Each row comes from the steps of one walk. Every step used is in the known rows, and no mark comes twice. Write the walk behind each row, first mark first.
(in the rows, 100 means zero)
Known rows
zedod/zusig/sotel: [102, 72, 113, 73, 110, 87, 115, 89, 100, 133, 90, 89, 79, 78, 97, 96, 95, 122, 100, 59, 77, 94, 100, 129, 86, 102, 113, 124, 84, 125, 96, 94, 65, 102]
sotel/tamin: [98, 99, 108, 113, 102, 114, 126, 117, 95, 122, 95, 90, 94, 119, 112, 93, 103, 104, 115, 82, 100, 108, 112, 94, 90, 96, 87, 106, 101, 98, 65, 89, 84, 115]
ravam/sotel/tamin/dubomip/fimu: [108, 97, 94, 98, 67, 91, 112, 158, 60, 124, 82, 133, 95, 103, 153, 101, 121, 143, 144, 56, 102, 129, 115, 118, 87, 81, 95, 83, 112, 100, 81, 38, 34, 101]
zevib/bilu: [96, 116, 120, 100, 122, 123, 68, 100, 99, 101, 88, 96, 104, 71, 89, 106, 120, 79, 93, 91, 100, 100, 90, 85, 110, 95, 110, 97, 82, 129, 98, 100, 87, 105]
zusig/zedod: [94, 95, 86, 116, 79, 90, 81, 109, 103, 94, 96, 94, 102, 109, 107, 120, 104, 113, 107, 96, 117, 72, 112, 76, 105, 96, 107, 122, 109, 106, 81, 97, 110, 98]
zedod/fimu/tadom/tamin: [110, 142, 81, 77, 110, 86, 115, 80, 89, 93, 106, 123, 113, 103, 129, 86, 94, 120, 111, 91, 63, 112, 81, 112, 98, 109, 111, 129, 114, 63, 77, 100, 112, 109]
tadom/tamin/dubomip/fimu: [126, 111, 89, 78, 59, 97, 110, 156, 70, 104, 83, 141, 82, 117, 140, 98, 119, 138, 138, 43, 101, 93, 107, 143, 104, 117, 89, 104, 96, 71, 124, 53, 71, 107]
zevib/sotel/fimu/zedod/tadom/tamin/dubomip: [130, 109, 46, 136, 102, 123, 109, 152, 54, 95, 70, 138, 87, 99, 126, 90, 134, 100, 126, 48, 104, 133, 143, 112, 142, 114, 90, 105, 118, 78, 121, 57, 54, 83]
sotel/fimu: [116, 110, 104, 98, 92, 105, 83, 121, 96, 105, 91, 91, 104, 105, 78, 92, 94, 130, 120, 73, 103, 91, 110, 111, 125, 102, 98, 87, 95, 88, 121, 83, 90, 91]
fimu/zedod/zusig/sotel: [89, 67, 81, 88, 111, 88, 116, 85, 108, 127, 87, 83, 81, 89, 101, 109, 96, 130, 107, 80, 111, 94, 123, 116, 81, 111, 124, 136, 85, 115, 94, 90, 76, 113]
dubomip/fimu/tadom: [97, 111, 115, 85, 77, 74, 95, 115, 106, 106, 88, 101, 117, 116, 89, 104, 93, 138, 120, 93, 92, 100, 85, 114, 109, 96, 90, 91, 121, 98, 91, 78, 82, 92]
dubomip/fimu/tadom/tamin/sotel/ravam: [99, 113, 117, 81, 96, 89, 120, 129, 98, 123, 33, 114, 77, 113, 127, 101, 86, 138, 165, 48, 93, 106, 97, 142, 134, 115, 80, 95, 105, 52, 114, 45, 67, 124]
fimu/zedod/zusig: [78, 94, 73, 94, 106, 107, 125, 77, 105, 105, 100, 88, 98, 91, 91, 119, 102, 126, 110, 108, 127, 108, 128, 103, 92, 117, 130, 125, 92, 89, 115, 95, 95, 99]
zusig/zedod/tadom/tamin: [107, 97, 73, 139, 90, 106, 104, 114, 96, 111, 100, 111, 86, 114, 115, 101, 117, 107, 93, 67, 88, 100, 148, 94, 114, 121, 100, 134, 113, 99, 73, 109, 90, 89]
fimu/zedod/tadom: [89, 89, 63, 138, 110, 109, 116, 87, 110, 101, 96, 102, 100, 104, 91, 107, 106, 98, 90, 118, 120, 131, 149, 81, 106, 118, 113, 106, 112, 110, 103, 104, 92, 91]
sotel/fimu/tadom: [111, 118, 101, 95, 97, 96, 82, 110, 101, 99, 88, 90, 117, 109, 69, 92, 85, 133, 119, 80, 93, 103, 86, 101, 125, 91, 101, 87, 114, 95, 105, 86, 87, 98]
tadom/tamin/dubomip/fimu/zedod/zusig: [104, 102, 61, 73, 65, 104, 136, 132, 75, 111, 83, 130, 80, 109, 131, 117, 118, 167, 151, 52, 128, 102, 134, 143, 96, 133, 120, 129, 85, 59, 140, 50, 68, 105]
tadom/tamin/zedod/fimu: [113, 133, 68, 115, 91, 100, 103, 86, 94, 94, 103, 106, 111, 98, 149, 98, 114, 141, 130, 73, 86, 83, 119, 107, 115, 129, 122, 145, 109, 31, 81, 86, 125, 93]
zusig/zedod/fimu: [96, 120, 82, 99, 82, 78, 83, 89, 96, 82, 102, 108, 117, 99, 122, 116, 101, 125, 113, 106, 106, 76, 109, 79, 104, 100, 128, 132, 108, 90, 85, 92, 127, 90]
fimu/zedod: [87, 94, 69, 118, 101, 100, 101, 97, 107, 95, 96, 94, 102, 108, 104, 115, 100, 109, 109, 119, 133, 100, 123, 86, 98, 110, 110, 112, 103, 91, 99, 96, 111, 111]
dubomip/tamin/zedod: [101, 100, 95, 142, 76, 106, 72, 112, 112, 92, 104, 94, 113, 91, 101, 135, 115, 119, 126, 75, 120, 88, 111, 103, 130, 116, 80, 126, 114, 61, 74, 88, 111, 86]
tadom/tamin/dubomip/fimu/zedod: [113, 105, 56, 96, 59, 97, 113, 152, 77, 101, 80, 139, 84, 128, 143, 113, 119, 149, 147, 64, 134, 92, 128, 129, 101, 127, 100, 116, 97, 62, 126, 51, 84, 116]
zedod/zusig/sotel/tamin/dubomip/fimu/tadom: [111, 83, 120, 60, 75, 78, 140, 131, 80, 142, 65, 108, 78, 108, 122, 99, 101, 163, 146, 21, 88, 107, 86, 136, 84, 87, 101, 117, 101, 128, 81, 38, 22, 116]
tadom/tamin/zedod: [112, 108, 75, 132, 84, 114, 98, 106, 101, 104, 99, 93, 96, 109, 133, 100, 117, 127, 125, 63, 97, 79, 122, 106, 118, 124, 101, 135, 109, 50, 76, 92, 110, 101]
fimu/tadom/tamin/sotel/ravam: [97, 110, 99, 89, 124, 107, 127, 98, 98, 111, 45, 113, 72, 102, 131, 94, 85, 102, 142, 66, 94, 116, 89, 119, 125, 107, 90, 106, 102, 61, 109, 68, 83, 136]
dubomip/fimu/zedod/tadom: [90, 93, 78, 129, 83, 90, 110, 116, 111, 114, 84, 104, 105, 116, 86, 111, 111, 134, 110, 99, 122, 119, 159, 103, 112, 126, 101, 95, 113, 101, 111, 82, 77, 77]
zedod/tadom/tamin/sotel: [111, 103, 86, 129, 118, 124, 149, 107, 103, 119, 69, 114, 63, 91, 126, 77, 110, 76, 105, 58, 71, 128, 130, 127, 116, 125, 97, 104, 88, 69, 122, 82, 74, 101]
tamin/dubomip: [114, 100, 83, 87, 83, 107, 108, 113, 79, 82, 92, 131, 91, 95, 124, 104, 111, 99, 111, 87, 114, 108, 91, 98, 97, 95, 109, 96, 96, 107, 131, 77, 92, 108]
zevib/sotel: [101, 103, 107, 111, 113, 95, 92, 114, 81, 95, 88, 103, 105, 81, 116, 99, 117, 67, 101, 97, 83, 108, 82, 99, 118, 83, 77, 99, 118, 101, 80, 91, 84, 83]
tamin/dubomip/fimu: [115, 102, 100, 79, 57, 89, 100, 142, 79, 93, 80, 133, 94, 108, 122, 111, 111, 137, 133, 70, 119, 94, 99, 122, 106, 102, 99, 86, 99, 99, 139, 54, 76, 95]

Which walk is each row?
[94, 94, 95, 121, 109, 101, 109, 115, 82, 130, 102, 102, 100, 96, 132, 92, 110, 105, 110, 86, 82, 133, 116, 96, 80, 79, 97, 98, 110, 102, 42, 85, 58, 105]	ravam/sotel/tamin
[103, 81, 96, 85, 113, 90, 107, 78, 101, 133, 67, 87, 82, 94, 124, 108, 92, 167, 143, 29, 84, 94, 108, 122, 121, 116, 114, 153, 115, 81, 60, 84, 65, 119]	fimu/tadom/tamin/zedod/zusig/sotel/ravam
[109, 118, 111, 112, 95, 106, 88, 134, 112, 101, 67, 99, 98, 88, 73, 110, 87, 111, 144, 55, 100, 109, 78, 128, 142, 101, 70, 91, 97, 59, 122, 54, 82, 103]	dubomip/tamin/sotel/fimu/tadom
[138, 79, 46, 120, 94, 108, 109, 144, 77, 122, 71, 131, 65, 113, 121, 82, 112, 135, 121, 19, 106, 111, 154, 127, 116, 123, 105, 119, 94, 104, 125, 62, 50, 113]	zusig/sotel/fimu/zedod/tadom/tamin/dubomip
[96, 92, 61, 116, 68, 93, 114, 155, 68, 120, 81, 129, 97, 114, 155, 116, 123, 151, 151, 74, 133, 130, 137, 102, 82, 90, 107, 96, 114, 91, 83, 33, 45, 111]	ravam/sotel/tamin/dubomip/fimu/zedod
[111, 114, 61, 123, 101, 122, 118, 135, 101, 117, 56, 93, 71, 111, 118, 89, 98, 126, 151, 53, 118, 87, 138, 130, 129, 126, 103, 110, 77, 31, 140, 51, 93, 124]	tadom/tamin/sotel/fimu/zedod
[100, 94, 89, 167, 94, 126, 130, 97, 109, 121, 93, 79, 101, 111, 113, 99, 120, 117, 113, 70, 102, 120, 154, 75, 119, 112, 101, 115, 123, 95, 55, 88, 78, 82]	sotel/tamin/zedod/tadom
[91, 95, 81, 85, 64, 108, 152, 133, 80, 122, 76, 111, 86, 118, 123, 123, 114, 166, 160, 60, 146, 112, 140, 118, 87, 113, 116, 117, 93, 85, 118, 37, 55, 109]	sotel/tamin/dubomip/fimu/zedod/zusig
[108, 71, 83, 102, 65, 80, 118, 161, 84, 135, 61, 112, 73, 132, 145, 108, 110, 152, 153, 41, 134, 86, 127, 116, 86, 100, 87, 116, 97, 115, 83, 32, 52, 134]	zusig/sotel/tamin/dubomip/fimu/zedod
[101, 99, 67, 128, 83, 98, 120, 130, 102, 126, 89, 114, 91, 129, 106, 99, 116, 138, 115, 73, 104, 118, 167, 126, 111, 141, 93, 113, 110, 73, 99, 84, 73, 89]	dubomip/fimu/zedod/tadom/tamin
[108, 73, 115, 109, 106, 93, 117, 124, 98, 146, 83, 84, 76, 115, 121, 84, 98, 108, 111, 53, 84, 91, 107, 108, 83, 87, 79, 119, 94, 126, 45, 83, 64, 127]	zusig/sotel/tamin
[111, 112, 98, 73, 62, 80, 99, 128, 85, 87, 80, 132, 106, 112, 113, 111, 105, 138, 132, 79, 110, 107, 74, 113, 105, 90, 101, 86, 118, 105, 120, 54, 74, 99]	tamin/dubomip/fimu/tadom
[105, 105, 92, 95, 71, 83, 113, 144, 67, 118, 83, 133, 106, 107, 144, 102, 113, 145, 146, 67, 92, 141, 90, 108, 87, 68, 97, 83, 129, 108, 63, 39, 31, 105]	ravam/sotel/tamin/dubomip/fimu/tadom
[115, 73, 120, 64, 71, 88, 141, 146, 75, 148, 66, 111, 67, 105, 129, 99, 109, 162, 147, 11, 97, 96, 111, 146, 82, 98, 99, 117, 82, 120, 100, 36, 26, 110]	zedod/zusig/sotel/tamin/dubomip/fimu
[114, 101, 85, 122, 112, 116, 125, 104, 94, 117, 104, 116, 83, 107, 108, 80, 114, 94, 87, 70, 71, 128, 135, 115, 107, 124, 93, 111, 106, 91, 92, 113, 78, 91]	zedod/tadom/tamin
[101, 134, 94, 70, 129, 92, 134, 80, 90, 99, 49, 128, 86, 90, 146, 92, 81, 115, 149, 78, 81, 122, 84, 121, 124, 112, 110, 117, 100, 41, 111, 63, 100, 130]	zedod/fimu/tadom/tamin/sotel/ravam
[92, 93, 79, 121, 102, 104, 138, 129, 103, 131, 31, 119, 64, 115, 126, 106, 103, 134, 153, 58, 122, 126, 173, 132, 138, 142, 93, 101, 98, 53, 132, 48, 61, 109]	dubomip/fimu/zedod/tadom/tamin/sotel/ravam
[99, 134, 77, 110, 94, 83, 95, 57, 109, 76, 100, 95, 137, 93, 122, 111, 99, 140, 125, 110, 93, 98, 85, 77, 118, 100, 134, 128, 132, 67, 75, 86, 127, 87]	tamin/zedod/fimu/tadom
[107, 115, 88, 96, 106, 100, 111, 99, 97, 105, 102, 108, 98, 113, 111, 89, 97, 108, 105, 83, 75, 110, 83, 110, 98, 104, 91, 118, 115, 80, 72, 103, 95, 115]	fimu/tadom/tamin
[97, 100, 111, 118, 101, 110, 107, 123, 110, 101, 75, 108, 81, 76, 104, 117, 102, 78, 126, 73, 106, 108, 91, 129, 119, 109, 71, 103, 82, 64, 118, 69, 95, 107]	dubomip/tamin/sotel
[95, 101, 77, 92, 100, 112, 107, 99, 100, 111, 90, 80, 105, 98, 69, 111, 94, 157, 132, 81, 129, 101, 139, 110, 116, 118, 131, 111, 87, 74, 136, 79, 84, 91]	sotel/fimu/zedod/zusig
[81, 96, 88, 84, 78, 90, 118, 105, 107, 117, 88, 90, 104, 105, 89, 124, 104, 162, 132, 93, 128, 97, 136, 125, 100, 125, 120, 114, 94, 81, 122, 72, 79, 87]	dubomip/fimu/zedod/zusig
[96, 89, 83, 138, 87, 98, 94, 99, 106, 99, 97, 102, 101, 104, 94, 112, 111, 102, 86, 94, 104, 102, 140, 74, 115, 105, 110, 115, 117, 127, 85, 105, 91, 78]	zusig/zedod/tadom
[104, 118, 90, 104, 113, 108, 133, 104, 106, 107, 68, 107, 77, 98, 129, 84, 95, 90, 124, 71, 76, 110, 79, 122, 108, 104, 95, 112, 96, 61, 102, 74, 88, 127]	fimu/tadom/tamin/sotel
[102, 95, 75, 140, 81, 105, 135, 159, 65, 113, 60, 126, 93, 113, 138, 108, 139, 105, 136, 67, 119, 142, 143, 97, 119, 100, 76, 96, 132, 105, 85, 36, 36, 83]	zevib/sotel/tamin/dubomip/fimu/zedod/tadom
[105, 95, 96, 116, 129, 123, 142, 101, 94, 123, 47, 120, 56, 93, 124, 87, 100, 89, 123, 56, 86, 137, 142, 124, 132, 128, 93, 98, 92, 71, 126, 76, 65, 110]	zedod/tadom/tamin/sotel/ravam
[113, 81, 86, 105, 98, 101, 113, 95, 102, 137, 91, 80, 76, 87, 130, 97, 114, 150, 126, 23, 74, 73, 122, 134, 103, 125, 115, 158, 91, 75, 71, 87, 74, 102]	tadom/tamin/zedod/zusig/sotel
[105, 108, 93, 119, 102, 75, 112, 83, 106, 119, 81, 80, 112, 108, 142, 94, 98, 146, 134, 62, 78, 88, 92, 85, 100, 89, 112, 146, 126, 93, 20, 71, 92, 115]	zusig/sotel/tamin/zedod/fimu/tadom
[95, 129, 81, 88, 105, 83, 113, 88, 93, 94, 46, 120, 88, 101, 155, 113, 86, 126, 156, 74, 97, 93, 97, 98, 129, 107, 119, 139, 111, 49, 92, 60, 111, 126]	zusig/zedod/fimu/tadom/tamin/sotel/ravam
[83, 57, 89, 74, 123, 85, 111, 81, 99, 132, 64, 91, 76, 91, 100, 120, 84, 142, 127, 76, 128, 103, 134, 113, 99, 113, 120, 131, 92, 113, 101, 86, 69, 122]	fimu/zedod/zusig/sotel/ravam
[102, 100, 101, 94, 120, 114, 127, 113, 92, 117, 46, 114, 60, 97, 139, 96, 93, 99, 142, 55, 101, 105, 112, 129, 124, 118, 93, 106, 83, 52, 125, 67, 87, 131]	tadom/tamin/sotel/ravam
[96, 121, 72, 134, 97, 93, 105, 89, 85, 112, 102, 96, 124, 84, 161, 101, 120, 142, 137, 85, 84, 119, 126, 81, 99, 90, 129, 124, 124, 62, 34, 68, 85, 86]	ravam/sotel/tamin/zedod/fimu
[113, 96, 35, 125, 96, 123, 133, 112, 81, 94, 92, 141, 77, 111, 134, 99, 122, 103, 107, 78, 119, 137, 149, 101, 102, 127, 112, 119, 105, 89, 122, 81, 80, 110]	fimu/zedod/tadom/tamin/dubomip
[109, 110, 90, 107, 109, 117, 132, 116, 99, 113, 69, 107, 65, 96, 138, 84, 104, 88, 126, 60, 83, 97, 101, 132, 109, 117, 92, 111, 78, 53, 120, 72, 92, 121]	tadom/tamin/sotel
[107, 119, 71, 129, 91, 104, 100, 93, 107, 98, 99, 94, 109, 111, 127, 102, 109, 130, 124, 74, 90, 91, 97, 95, 118, 112, 103, 134, 127, 59, 59, 94, 107, 106]	fimu/tadom/tamin/zedod
[99, 116, 78, 106, 96, 112, 123, 72, 105, 107, 103, 85, 105, 94, 113, 107, 110, 152, 127, 62, 83, 101, 103, 109, 114, 120, 124, 148, 116, 55, 75, 94, 92, 95]	fimu/tadom/tamin/zedod/zusig
[107, 74, 101, 139, 91, 99, 106, 116, 108, 137, 78, 68, 87, 114, 134, 97, 110, 129, 129, 42, 97, 74, 120, 94, 102, 97, 91, 134, 108, 103, 30, 71, 77, 116]	zusig/sotel/tamin/zedod
